Every row comes from one small tree of marks. The marks that hang from a mark follow it in brackets, in the order of their numbers. Every link used is in the known rows. Which tree was each row made from?
Known rows:
J132[J295[J954]]: [ 2.978 -4.868  0.293  0.891  0.574  0.353  1.799  4.139 -0.715  0.265
 -0.522  2.597 -7.819 -3.464  0.393 -1.220  4.885  1.517]
J968[J954]: [ 2.462 -0.003 -0.587  2.817 -1.397 -1.142  0.189  1.066 -0.450 -3.732
  0.438  0.607 -5.139  0.986 -1.210 -1.058  4.597 -4.295]
J911[J521 J530 J968]: [ 4.320  1.058 -4.642  2.746 -0.376 -5.262 -1.037  1.696  2.985  0.292
  2.081  2.828 -3.234  1.174  2.315 -1.370  6.418 -1.201]
J968[J911 J954]: [ 5.067 -0.593 -0.360  3.040  1.653 -1.699 -0.006 -0.234  0.463 -2.872
  2.506 -0.010 -2.715  2.055 -3.108 -2.059  4.507 -3.032]
J521[J911 J954[J968]]: [ 1.525 -1.786 -2.001 -1.453 -0.878 -0.350 -0.597  2.376 -4.285 -0.907
 -0.970  0.830 -0.818 -0.350  4.623 -1.474 -1.697  3.060]
J295[J954[J968[J911[J521[J132]]]]]: [ 3.463  0.945 -1.145 -0.874  3.800  2.827  1.496 -0.042 -0.160  2.956
  3.274  0.173 -2.921  2.908 -0.963 -4.433  1.396  4.890]
J132[J295 J521[J954[J968[J911]]]]: [ 8.819 -4.769  4.409 -0.282 -1.336 -4.451  0.320  0.591  1.027  2.827
  3.691  0.414 -2.845 -2.157  2.744  0.212 -1.694  1.961]
J132[J521[J954]]: [ 3.516 -4.476  0.512  2.754 -3.077 -2.937  0.469  2.835 -0.836 -0.011
  1.824  4.283 -3.650  1.578 -0.079  2.360  1.100 -5.138]
J968[J911]: [ 3.746 -3.762 -1.861  3.268  0.161 -2.150  0.610  1.067  0.490 -1.516
  2.398  1.784 -2.175  1.592 -1.615 -2.889  5.651 -2.091]
J521[J132[J295] J954[J968[J911]]]: [ 7.241 -4.137  2.205 -1.623  0.692 -0.501 -0.172 -0.501  0.889  3.245
  2.942 -2.622 -0.224 -3.513  4.698 -3.900 -2.608  3.994]
J521[J132 J911[J530 J968] J954]: [ 3.140 -2.386 -5.345  1.638  3.384  0.303 -0.339 -0.025  0.594  3.973
  0.438  2.352  5.130 -1.549  6.810 -4.313  0.560 -1.693]
J295[J954]: [ 0.530 -3.187 -2.175  1.704  0.335  1.874  1.393  3.587 -1.415 -1.460
 -0.833  3.698 -6.637  0.591 -1.508 -1.804  6.742 -0.358]
J911[J521[J132 J954] J530 J968]: [ 4.949 -0.075 -4.060  1.200  1.510 -2.418 -1.741  0.888  2.444  3.073
  2.998  1.234  0.367  0.775  4.149 -0.945  1.031 -0.870]
J968[J911[J521] J954]: [ 5.399  2.145 -0.474  2.332  2.864 -3.517 -0.893  1.239 -0.293 -2.508
  4.135 -0.036 -3.741  4.412 -4.552  0.725  2.374 -1.715]
J132[J295[J954] J521[J911[J968]]]: [ 5.026 -4.943 -1.950  1.201  4.738  0.413  3.401  3.894 -0.736  5.642
  0.704  5.481 -3.067 -3.629  2.680 -1.486  2.699  0.742]
J521[J132[J295[J954[J968]]] J911]: [ 1.680 -2.914 -0.249 -1.744  3.240  4.510  3.015  0.797 -2.254  4.816
 -0.799  0.715 -1.753 -4.721  5.512 -5.994 -0.380  4.950]
J132[J295 J521[J911]]: [ 3.444 -5.375  1.088  3.221 -0.289 -3.523  2.891  2.352 -1.601  2.876
  1.592  4.704 -2.133 -3.098  2.351 -0.397  0.616 -3.761]
J521[J911]: [-0.032 -2.910 -3.560  2.466  0.248 -0.760  1.343  2.511 -3.391 -1.267
 -0.593  3.484 -0.893  0.168  1.497 -2.405  3.093 -2.438]
J954[J968[J911[J521 J530]]]: [ 5.458  1.861 -0.104  1.688 -0.663 -5.502 -0.862 -1.259  2.807 -0.513
  3.239  0.422 -2.645  2.511  0.810 -3.144  3.799  2.257]
J968[J911[J521[J132] J530] J954]: [ 5.722  2.605  0.421  4.027  3.650 -2.880 -0.583 -3.666  3.508  0.992
  5.038 -0.619  0.287  3.565 -2.025 -2.847  2.088 -3.892]
J521[J132 J911 J954]: [ 0.498 -4.173 -3.100  0.708  1.723  2.007  0.676  1.613 -3.750  1.619
  0.596  2.128  2.599 -0.060  3.444 -1.939 -1.994 -2.001]
J954[J968]: [ 1.694 -0.546 -1.194  0.576 -4.497 -1.313  0.876  1.154 -0.180 -1.910
 -0.312  0.663 -4.968 -0.563  3.187 -3.869  4.556  0.444]
J521[J132 J954[J968]]: [ 2.294 -1.766 -0.830 -0.936 -2.840  1.526 -0.295  0.203 -0.776  0.840
  0.722 -0.808 -1.344 -0.731  5.014 -3.209 -0.731  1.054]

Which tree is each row?
[ 4.638 -3.508  0.605 -0.610  0.482 -2.519 -0.697  3.126 -1.282  2.768
  3.295 -0.049 -3.424 -1.640  2.799  2.156 -3.599  0.727]
J911[J521[J132[J295] J954]]
[ 5.010  3.342 -3.759  1.213  1.486 -2.973 -0.878  2.690  0.206 -1.282
  2.632  0.273 -4.869  2.207 -0.430  0.368  3.397 -1.093]
J911[J521 J968[J954]]
[ 2.275 -1.351 -1.108  0.046 -1.010 -2.284 -1.341  0.262 -1.253 -0.466
 -1.285  1.210  0.407 -1.148  5.738 -2.610 -0.184  1.814]
J521[J911[J530] J954[J968]]
[ 3.271  1.408 -4.311  3.296  4.368  0.713  0.632 -2.637  2.136  2.819
  0.613  1.032  4.147 -1.185  4.470 -6.519  3.112 -4.134]
J521[J132 J911[J530 J968[J954]]]
[ 7.094 -2.459  2.869  2.600 -1.970 -4.920 -0.636 -1.864  3.525  1.469
  3.047  1.898 -0.447  1.236  1.900 -1.752  1.368 -0.985]
J132[J521[J954[J968[J911[J530]]]]]
[ 5.241  1.536 -2.735  3.581  0.188 -3.181 -0.643 -0.682  3.993 -1.429
  0.436  0.656 -2.504 -0.465  2.108 -3.522  7.153 -3.885]
J911[J530 J968[J954]]
[ 2.046 -4.336 -0.287  2.109  4.320  2.149  2.441 -0.137  0.287  4.864
 -0.700  3.130 -0.136 -4.418  3.884 -5.286  2.262  0.179]
J521[J132[J295[J954]] J911[J530]]
[ 3.313 -1.857  0.972  1.521 -1.789 -3.712 -0.016 -0.649 -0.143  2.044
  0.201  3.603  0.546 -0.549  5.168 -1.129 -1.015 -1.378]
J132[J521[J911[J530] J954[J968]]]
[ 3.919 -2.287  1.448  0.515 -4.909 -2.706  0.269  1.449 -0.482  0.220
  1.122  2.133 -4.348  0.369  2.673  0.503 -0.107 -1.137]
J132[J521[J954[J968]]]
[ 4.264 -6.000  0.916  0.136 -0.386 -0.558  0.040  1.787 -0.489  2.524
  1.440  0.050 -2.152 -3.811  4.287 -0.632 -1.184 -0.922]
J521[J132[J295] J954]
[ 3.188 -0.767 -0.946  1.877 -1.276 -5.592 -2.486  2.645  0.040 -1.674
  1.588  2.367 -3.839  2.161  0.949  2.774  1.247 -1.078]
J911[J521[J954] J530]
[ 5.527 -1.725  0.502  1.105 -0.054 -0.992 -0.999 -3.227  3.256  2.038
  2.497 -1.108  2.074 -0.097  3.965 -5.400  0.726  0.913]
J521[J132 J954[J968[J911[J530]]]]
[ 5.384  0.114 -4.153  1.024  0.371 -5.102 -2.817  3.028  1.619  0.264
  2.031  2.050 -2.783  1.310  3.066  1.478  2.423  0.526]
J911[J521[J954] J530 J968]
[ 3.909  1.544 -4.360  3.202  3.397 -2.074 -0.291 -0.512  1.303 -0.248
 -0.228  1.722  0.860 -0.862  3.084 -4.163  4.570 -2.893]
J521[J911[J530 J968[J954]]]
[ 2.776  0.807 -0.882 -1.869 -1.685 -0.522 -0.812  1.061 -1.354  1.202
  2.246 -0.837 -2.596  1.507  3.511 -0.351 -3.184  2.446]
J911[J521[J132 J954[J968]]]
[ 1.700 -3.444 -2.129  2.236  0.344 -2.756 -1.415  1.576 -1.593 -0.875
 -0.542  3.164  0.828 -0.224  3.295 -0.609  1.164 -1.758]
J521[J911[J530] J954]
[ 7.475  0.040  1.939  1.496  4.318 -2.430  0.323 -0.859  1.225  2.256
  5.485 -2.014 -2.131  0.225 -1.238 -0.982 -1.180 -0.896]
J968[J911[J521[J132[J295]]] J954]
[ 4.814 -3.508  1.805 -2.035 -2.329 -0.300  0.224  0.442  0.045  2.629
  0.870 -1.980 -2.612 -4.766  6.802 -2.695 -2.664  2.876]
J521[J132[J295] J954[J968]]
[ 6.818 -2.168  1.460  3.006  2.461 -4.944  0.495 -1.523  3.936  3.978
  5.128  0.541 -0.594 -0.837  1.608 -2.985  1.629 -0.882]
J968[J911[J521[J132[J295]] J530]]
[ 4.874 -6.386  1.851  1.382  0.504 -3.520  1.093  3.483 -2.799  2.926
  1.205  3.900 -1.350 -2.936  2.873  2.737 -2.865 -2.266]
J132[J295 J521[J911 J954]]
[ 3.558 -1.486 -0.895 -0.164  1.454  1.894  1.298  1.196 -0.112 -0.351
  0.822  1.038 -4.715  0.954 -0.798 -4.906  5.468  4.574]
J295[J954[J968[J911]]]
[ 5.791  0.024  0.654  4.813  1.439 -3.775 -0.744 -2.334  3.483 -2.295
  2.118  0.168 -1.353  1.737 -2.018 -3.375  6.238 -4.152]
J968[J911[J530] J954]
[ 3.480 -2.965  1.046 -1.514 -0.996  0.703  1.650  2.826 -0.453  0.729
 -1.298  0.466 -8.430 -4.186  2.988 -3.127  3.678  5.449]
J132[J295[J954[J968]]]
